Each row comes from the steps of one path. Every step used is in the known rows, and no mark comes twice. Write the path behind each row, first mark first.
Known rows
V-S-Z: -10 -1 -2 11 -6 3 11 22 11 -3 -8 -4 -11 -6 20 -1 -13 2 -14 5 -4 -6 -8 5 3 -2 11 -10 -1 2 -4 -6 -14 15 9
N-G-L-X-S-T: -20 26 4 -18 9 -5 5 17 29 -8 -4 -6 -7 13 17 -2 -10 18 16 -12 3 7 -1 -9 -1 -5 19 6 -14 -12 -6 6 -11 13 -24
U-Z-S-T-Q-G-L: -4 -22 -6 13 6 -6 -16 16 7 -29 10 3 -15 -1 5 2 -11 20 11 4 9 -8 -1 -14 7 -12 12 -9 -14 -16 -5 -11 -18 -2 -20
E-G: 0 4 -11 -3 -4 -3 -16 11 0 1 13 -7 7 -8 6 -6 4 6 7 2 -3 8 8 -5 3 -9 -8 19 -16 5 1 -5 -1 -8 -11
U-Z-S-T-Q: 7 -20 -5 27 2 3 -10 0 -7 -20 -1 3 -19 -1 12 6 -13 16 1 11 8 -19 -17 -1 12 -11 11 -22 -4 -11 -17 2 -18 5 -1
T-Q-R: 20 -29 6 0 -4 -14 -12 -7 9 -13 3 12 -17 8 -5 11 -8 12 14 -4 -2 -10 -5 -5 12 -3 -6 11 0 -13 -19 -18 -3 -9 -4
T-S-Z: -19 -5 3 13 -3 3 1 21 11 1 -14 -5 -9 6 3 4 0 1 -1 -7 -9 -11 -5 7 0 -3 18 -7 1 8 -3 7 -15 9 5
S-T: -4 -3 3 3 -1 -1 6 8 2 -9 4 1 -5 5 14 -2 1 4 -13 14 -7 0 -5 7 7 -2 5 -13 -9 -9 -12 11 -16 5 -5
D-T: -10 -4 -3 8 -1 0 -13 -11 -8 -10 7 -6 -13 1 14 1 -3 3 -5 14 5 -1 -3 2 2 3 12 -14 -2 -10 -6 20 1 0 -6
L-G-Q-R: 14 -17 5 -6 6 -21 -1 -15 27 -6 11 8 -11 6 -2 6 -7 18 30 -1 -6 -3 1 -6 10 -6 -7 13 -7 -11 -4 -21 4 -2 -10
U-Z-D: 8 -7 3 10 -1 22 -18 11 -16 4 -24 3 -17 6 -10 3 -9 5 -17 9 6 -13 -2 -5 2 -7 9 -22 1 7 -1 -9 -2 -6 11
G-Q: 8 6 -7 4 2 -6 0 -10 17 0 15 -4 -7 0 -1 2 -6 15 18 -12 -9 -4 -5 1 4 -8 -3 12 -5 -4 -3 -5 7 5 -7
N-G-L: -19 14 -3 -15 5 -9 -17 8 8 3 -1 0 7 1 4 -4 8 13 14 -5 4 11 11 -10 -4 -6 10 28 2 -3 1 -12 1 -3 -28
U-Z-D-T-S-V: -9 -11 -7 29 -2 19 -9 2 -3 -12 -20 -9 -27 -3 20 10 -3 7 -6 -7 -5 -6 -12 2 9 -14 31 -26 9 5 -5 20 -23 -4 9
R-Q-G-E: 3 -11 -9 3 -18 -21 -27 -21 11 -17 33 -3 14 -11 -6 -13 -6 2 4 -7 -11 14 14 -2 7 0 -13 18 -34 -1 -2 -17 1 -7 -11
R-Q: -4 -10 7 0 -7 -6 -21 -19 10 -10 8 2 -5 -1 2 0 -4 6 2 -9 -1 -4 -2 1 7 0 -7 8 -8 -2 -1 -15 -2 2 -3
G-L-X-S: -9 27 2 -17 14 -2 13 17 31 -3 -11 -7 -10 11 4 7 -19 12 27 -31 11 0 -6 -14 -5 0 13 4 1 -6 11 0 3 14 -11
S-Z-K: -15 -5 5 14 5 3 -4 13 -6 6 -20 -9 -6 21 -19 -17 0 -3 -25 16 -14 -14 -2 8 9 -2 10 -26 1 4 -2 -17 -4 13 16
Z-U: -6 3 8 1 4 5 -8 11 -11 1 -12 2 0 -6 -11 7 -5 -8 -7 1 15 -9 4 -2 1 -5 12 -16 1 3 -2 4 2 -6 3
E-G-L-X-S: -10 30 -6 -19 11 -4 2 26 30 -2 -1 -11 -5 4 9 2 -17 16 31 -30 9 6 0 -18 -3 -6 7 17 -11 -3 12 -4 2 7 -20
S-Z: -11 1 1 5 -4 1 1 15 5 4 -14 -5 -3 6 -5 -5 2 -2 -14 6 -8 -9 -4 7 -1 0 8 -9 -1 2 1 -4 -9 11 2
G-L-X-S-T-D: -4 12 12 -12 9 13 14 41 36 -12 -14 1 -16 16 13 15 -3 16 12 -15 -6 -1 -10 -5 6 9 30 -14 -7 -8 -5 11 -15 7 -14
E-G-Q-T: 4 -10 -8 2 -6 -18 -7 10 19 -10 25 -5 -4 1 10 2 2 23 22 -4 -22 3 1 0 1 -12 -14 17 -33 1 -9 4 4 -6 -17
X-L-G-E: 0 9 -8 -8 1 -27 4 -10 12 -12 3 -3 23 -2 12 -19 -2 6 17 2 11 16 15 1 2 7 8 8 -11 -2 5 -11 7 4 -14
T-S-V: -8 -2 -6 14 0 3 16 2 15 -7 -8 -7 -3 -8 15 8 6 2 11 -25 -14 4 -8 4 6 -10 15 2 9 8 0 11 -23 0 7
V-S: 1 -2 -3 7 -2 2 12 7 8 -7 8 1 -8 -14 28 5 -17 4 0 -1 3 4 -5 -2 4 -3 4 -2 1 0 -6 -2 -5 5 7
D-Z: -1 -3 -1 8 -3 -2 -14 10 1 0 -7 -3 -9 -3 -5 -6 0 -4 -12 9 7 -11 -2 0 1 -6 9 -25 3 7 3 3 9 6 -3
E-G-N: -1 -13 -18 -17 -9 -9 -36 15 9 0 14 -6 15 -10 -5 -4 -1 17 6 -7 -4 14 10 -3 11 -10 -15 19 -14 1 14 -3 2 -2 -18
E-G-L-X-S-Z: -20 28 -6 -13 6 -2 1 39 32 2 -15 -16 -7 9 3 -3 -12 13 15 -21 0 -3 -3 -10 -3 -6 14 9 -13 0 12 -7 -7 17 -16
G-L-X: -6 14 8 -19 21 -3 5 17 19 3 -13 1 -4 11 5 -4 -12 11 18 -18 13 5 1 -12 3 -5 10 4 4 -9 9 -14 3 6 -27
N-G-L-X-S: -17 32 1 -22 12 -4 1 10 30 1 -9 -7 -2 10 4 0 -13 15 31 -29 11 6 3 -18 -8 -3 15 19 -5 -3 8 -5 5 9 -20
U-Z-D-T-Q: 4 -23 -5 23 -7 12 -30 -9 -22 -20 -9 -4 -29 7 9 4 -14 19 -9 13 11 -19 -3 -4 15 -5 20 -23 1 -8 -21 -1 1 -8 -2
V-S-T-D: 5 -13 8 9 -4 16 13 31 17 -15 1 7 -14 -4 32 13 -1 10 -11 10 -12 2 -9 6 13 7 23 -19 -7 -2 -18 9 -23 -1 2
S-Z-D: -11 -1 8 2 -6 21 -8 21 -9 1 -25 -1 -8 5 -12 4 -7 4 -18 11 -7 -8 1 5 0 1 16 -14 -2 1 -7 -8 -13 -4 13
G-L-X-S-T: -12 21 5 -13 11 -2 18 23 30 -12 -7 -5 -14 14 17 4 -17 14 12 -14 3 0 -10 -7 2 -2 17 -9 -9 -15 -2 11 -13 17 -14
X-S-V: -3 18 -11 5 -6 2 25 0 20 -11 -9 -12 -3 -8 7 8 0 0 8 -26 -12 1 -13 0 -2 -3 8 0 4 3 7 11 -17 9 16

Write each row's path
1 4 1 -9 11 -20 10 -16 32 -14 8 -3 2 7 12 -12 -6 22 36 -9 8 0 9 -2 4 -1 8 11 -6 -7 6 -18 9 8 -16 : X-L-G-Q
-18 -10 -1 17 1 3 -12 -5 1 -12 8 -6 -18 1 21 11 -5 5 10 -2 4 -3 -4 2 3 -2 22 -10 1 -3 -10 31 -6 -2 -2 : D-T-S
-16 -7 -3 19 -2 18 0 -1 -1 -17 -11 -9 -17 -8 21 15 -3 8 3 -9 -9 3 -7 5 8 -8 31 -13 7 -1 -10 24 -26 -11 9 : Z-D-T-S-V
-1 4 -15 2 -3 -20 2 -12 -2 -5 8 -5 23 -11 5 -12 1 3 9 7 1 14 13 0 8 2 -1 7 -11 3 2 -7 7 0 -9 : L-G-E
-3 15 3 -14 7 11 2 49 35 -11 -4 -4 -11 9 17 10 0 21 17 -14 -8 5 -4 -8 8 3 24 0 -19 -5 -3 7 -16 0 -22 : E-G-L-X-S-T-D
-3 -11 -1 17 -2 20 -30 -1 -22 -6 -15 -3 -28 6 6 3 -11 8 -20 22 11 -12 -4 -3 3 -4 20 -33 -1 -5 -7 12 -1 -5 3 : U-Z-D-T
-6 -4 10 -6 4 7 -4 47 38 -19 -8 -2 -20 10 0 1 -3 11 1 -6 0 -7 2 -10 5 3 35 -35 -18 -1 0 6 -6 4 -21 : Q-G-L-X-S-T-D-Z
8 -15 6 19 5 25 -8 26 3 -7 -13 8 -19 1 5 16 3 7 -7 16 -3 -11 -18 3 4 1 24 -35 -6 -1 -5 16 -23 0 4 : U-Z-S-T-D
2 -33 20 1 -11 0 -13 11 21 -19 -2 11 -10 8 4 16 13 11 4 -4 -19 -5 -4 4 6 12 6 -6 -20 5 -11 1 -6 -10 -2 : R-Q-T-D
9 -21 7 12 -7 -1 -11 27 24 -9 -3 2 -20 5 -4 9 11 13 2 3 -17 -16 -6 4 4 0 17 -28 -13 10 -8 10 10 -2 -9 : G-Q-T-D-Z
-26 -1 12 -2 9 -7 -12 12 32 -12 -10 -12 -13 28 -19 -16 -18 10 1 -16 -8 -12 3 -9 10 -2 13 -14 -19 -4 8 -34 -4 18 1 : R-Q-G-L-X-S-Z-K
-2 -44 -9 -4 -8 -8 -28 1 10 -33 25 3 5 -10 -7 5 -15 22 12 0 -1 5 8 -3 16 -7 -1 -3 -24 -18 -3 0 -16 -6 -10 : Z-S-T-Q-G-N
-5 -38 -1 -18 -15 -16 -42 -12 23 -21 25 2 11 -5 -16 -5 -7 14 5 -15 -6 9 16 -5 13 -2 -17 12 -25 -5 13 -16 0 -2 -13 : R-Q-G-N
-5 -25 8 -2 -11 -10 -24 -19 16 -21 25 2 2 -3 -6 -8 -3 3 5 -7 -5 3 14 -7 5 0 -10 11 -28 -2 1 -21 -4 -9 -6 : R-Q-G
15 -12 11 -14 9 -27 2 -12 40 -13 7 10 -11 13 2 0 -9 21 37 -5 4 -2 2 -5 4 -2 1 14 -8 -16 0 -24 4 1 -14 : X-L-G-Q-R
-20 26 2 -11 8 0 12 30 31 1 -25 -11 -13 16 -2 1 -15 8 11 -22 3 -9 -9 -6 -5 1 19 -5 0 -4 11 -3 -6 23 -7 : G-L-X-S-Z
-21 6 8 -6 5 -3 -4 33 21 -19 -19 -8 -10 8 -15 4 -21 8 11 -23 16 -19 8 -15 4 -5 29 -12 -14 -5 -2 -15 -4 5 -11 : T-Q-G-L-X-S-Z-U
-5 -18 3 13 -1 -11 6 6 24 -13 14 0 -15 6 12 17 -2 19 29 -19 -18 -6 -7 3 1 -9 4 5 -16 4 -14 20 -2 -2 -4 : G-Q-T-S
-8 1 8 -21 18 -7 0 16 23 -7 1 0 0 9 -1 -11 -11 9 20 -17 9 11 14 -17 2 -5 7 6 -12 -10 10 -20 1 -3 -30 : Q-G-L-X
4 -15 6 16 -6 13 -2 38 15 -13 -5 4 -23 -7 23 5 -1 5 -22 18 -5 -10 -9 5 12 1 30 -42 -4 5 -14 11 -11 4 -2 : V-S-T-D-Z
4 -17 -1 10 -6 -7 1 -1 -1 -23 7 1 -8 5 15 -1 -3 15 -2 6 -5 -9 -4 4 17 -3 6 -4 -6 -12 -25 -2 -13 0 -9 : S-T-Q
18 -33 6 7 -7 -14 2 5 17 -25 12 13 -27 2 26 13 -20 18 4 7 -5 -7 -13 -1 20 -6 1 -1 -7 -21 -32 -11 -20 -2 -2 : V-S-T-Q-R
0 -18 2 19 -1 12 4 22 13 -17 -19 1 -13 -16 3 18 10 1 2 1 -12 -4 -18 6 -2 -6 25 -36 -2 7 2 20 -22 -5 9 : Q-T-D-Z-S-V
0 0 -6 2 7 -14 8 -17 17 -7 12 -5 3 -1 5 -6 -2 19 27 -4 -1 -1 6 -3 10 -6 0 10 -5 -2 2 -14 9 4 -11 : L-G-Q
4 -18 -4 15 -8 -6 11 4 6 -28 13 2 -16 -6 38 3 -18 19 -3 5 -2 -6 -8 2 21 -5 9 -6 -6 -13 -30 -4 -17 4 -3 : V-S-T-Q
6 -3 -15 3 -12 -16 -10 -6 3 -10 26 -4 18 -11 -8 -13 -3 -3 2 0 -10 17 16 -2 1 1 -7 11 -28 0 -2 -4 3 -9 -9 : Q-G-E
-16 -4 -8 20 -1 3 6 -6 9 -16 -2 -11 -14 -8 27 8 4 4 7 -14 -9 4 -10 6 7 -9 24 -9 8 0 -5 27 -22 -1 2 : D-T-S-V
-13 3 -3 -8 7 -10 -3 2 28 -30 9 -11 -19 10 12 2 -24 21 32 -25 13 -2 5 -20 4 2 20 1 -14 -18 -3 0 4 3 -22 : D-T-Q-G-L-X-S
-21 -20 8 14 -7 -5 5 28 14 -8 -13 -2 -12 12 7 9 5 4 0 -2 -17 -11 -6 9 -3 -1 14 -12 -12 8 -10 18 -16 6 5 : Q-T-S-Z
-3 -19 -1 13 -7 10 -23 -12 -19 -25 0 -3 -20 2 10 9 -14 19 0 10 6 -10 2 -1 14 1 19 -10 0 -14 -26 2 -1 -16 -1 : Z-D-T-Q
-15 18 7 -24 19 -6 -9 10 19 8 -11 0 4 11 6 -11 -5 15 22 -15 12 13 11 -14 0 -9 13 21 -1 -5 5 -20 5 1 -37 : N-G-L-X
-6 -27 13 1 -11 -16 -13 -8 13 -20 7 6 -8 7 8 6 1 9 3 -3 -11 -4 -4 3 2 1 -11 -1 -23 -1 -9 -1 -3 -1 -3 : R-Q-T
-4 -12 -4 18 -3 -10 22 3 30 -16 3 -6 -11 -2 19 13 5 16 24 -29 -28 1 -13 8 5 -15 9 5 -7 6 -8 18 -19 0 0 : G-Q-T-S-V
-14 -31 14 10 -8 -12 -11 -1 19 -20 7 5 -13 6 16 16 0 11 17 -16 -12 -6 -4 3 3 -3 1 3 -18 6 -13 12 -10 -4 1 : R-Q-T-S
12 -31 3 6 -5 -14 -22 -16 4 -21 9 7 -28 8 7 12 -11 14 10 8 2 -11 -8 -3 14 -1 4 0 -2 -22 -24 -2 -1 -9 -9 : D-T-Q-R
4 -13 1 4 -3 -16 6 1 19 -11 14 0 -10 7 5 7 0 17 16 -5 -19 -4 -6 4 -1 -5 -7 2 -20 -3 -10 8 5 1 -7 : G-Q-T
11 -20 9 4 -4 1 3 18 26 -11 4 6 -12 10 2 17 11 19 16 -7 -26 -5 -5 5 3 6 8 -4 -18 3 -12 8 1 -8 -7 : G-Q-T-D
-5 -10 -12 15 -5 -12 9 10 31 -15 13 -11 -6 -8 23 9 8 21 29 -28 -31 7 -7 4 7 -21 3 19 -19 9 -7 13 -20 -6 -8 : E-G-Q-T-S-V
-5 -11 13 7 -5 2 -30 28 12 -3 -12 3 -11 -1 -14 9 10 8 0 5 -1 -17 7 -1 2 -9 30 -26 -17 14 -14 7 13 -13 -15 : N-G-Q-T-D-Z-U
-20 -5 3 10 -6 19 -21 9 -15 -9 -15 -7 -20 6 3 5 -9 6 -22 24 -1 -8 -2 6 2 3 27 -26 -4 -9 -11 13 -10 -4 6 : S-Z-D-T
-11 -18 -1 17 -10 11 -23 -1 -16 -22 -10 -6 -23 6 6 6 -13 18 -10 15 0 -16 -1 4 14 2 26 -16 -1 -13 -25 0 -8 -7 1 : S-Z-D-T-Q
11 -14 -18 8 -16 -21 -14 -13 2 -21 29 -4 15 -10 -5 -12 -6 7 9 -5 -9 10 17 -4 10 -1 -5 17 -26 -3 -13 -14 4 -12 -12 : T-Q-G-E
-11 16 2 -19 11 -5 9 17 35 -12 1 -6 -6 9 -2 1 -19 10 29 -31 8 5 6 -19 -6 1 10 6 -14 -7 12 -5 1 6 -14 : Q-G-L-X-S
9 -19 -1 10 -10 -2 -23 35 24 -8 7 -3 -16 -1 1 4 13 18 6 3 -19 -10 -1 1 5 -7 11 -15 -25 13 -7 6 9 -9 -18 : E-G-Q-T-D-Z
-5 9 10 -4 7 10 -1 48 34 -10 -20 -2 -24 12 7 6 -3 12 0 -6 2 -12 -10 -5 6 2 37 -37 -3 0 -1 11 -5 11 -18 : G-L-X-S-T-D-Z
9 -9 10 -13 6 -17 3 15 35 -23 -2 8 -29 20 9 15 -23 25 25 -17 2 -10 -14 -11 14 -5 9 4 -6 -26 -19 -11 -13 6 -18 : G-L-X-S-T-Q-R
-3 -18 4 -1 13 5 -26 10 5 -21 -9 -2 -25 16 5 -7 -23 24 9 -4 19 -6 11 -21 13 -9 24 -15 -12 -15 -6 -21 3 -9 -31 : U-Z-D-T-Q-G-L-X
-8 -2 9 -13 10 -16 11 -5 17 -15 -8 2 10 7 15 -15 1 8 20 3 20 5 15 -3 0 8 13 0 -2 -4 9 -15 2 4 -9 : X-L-G
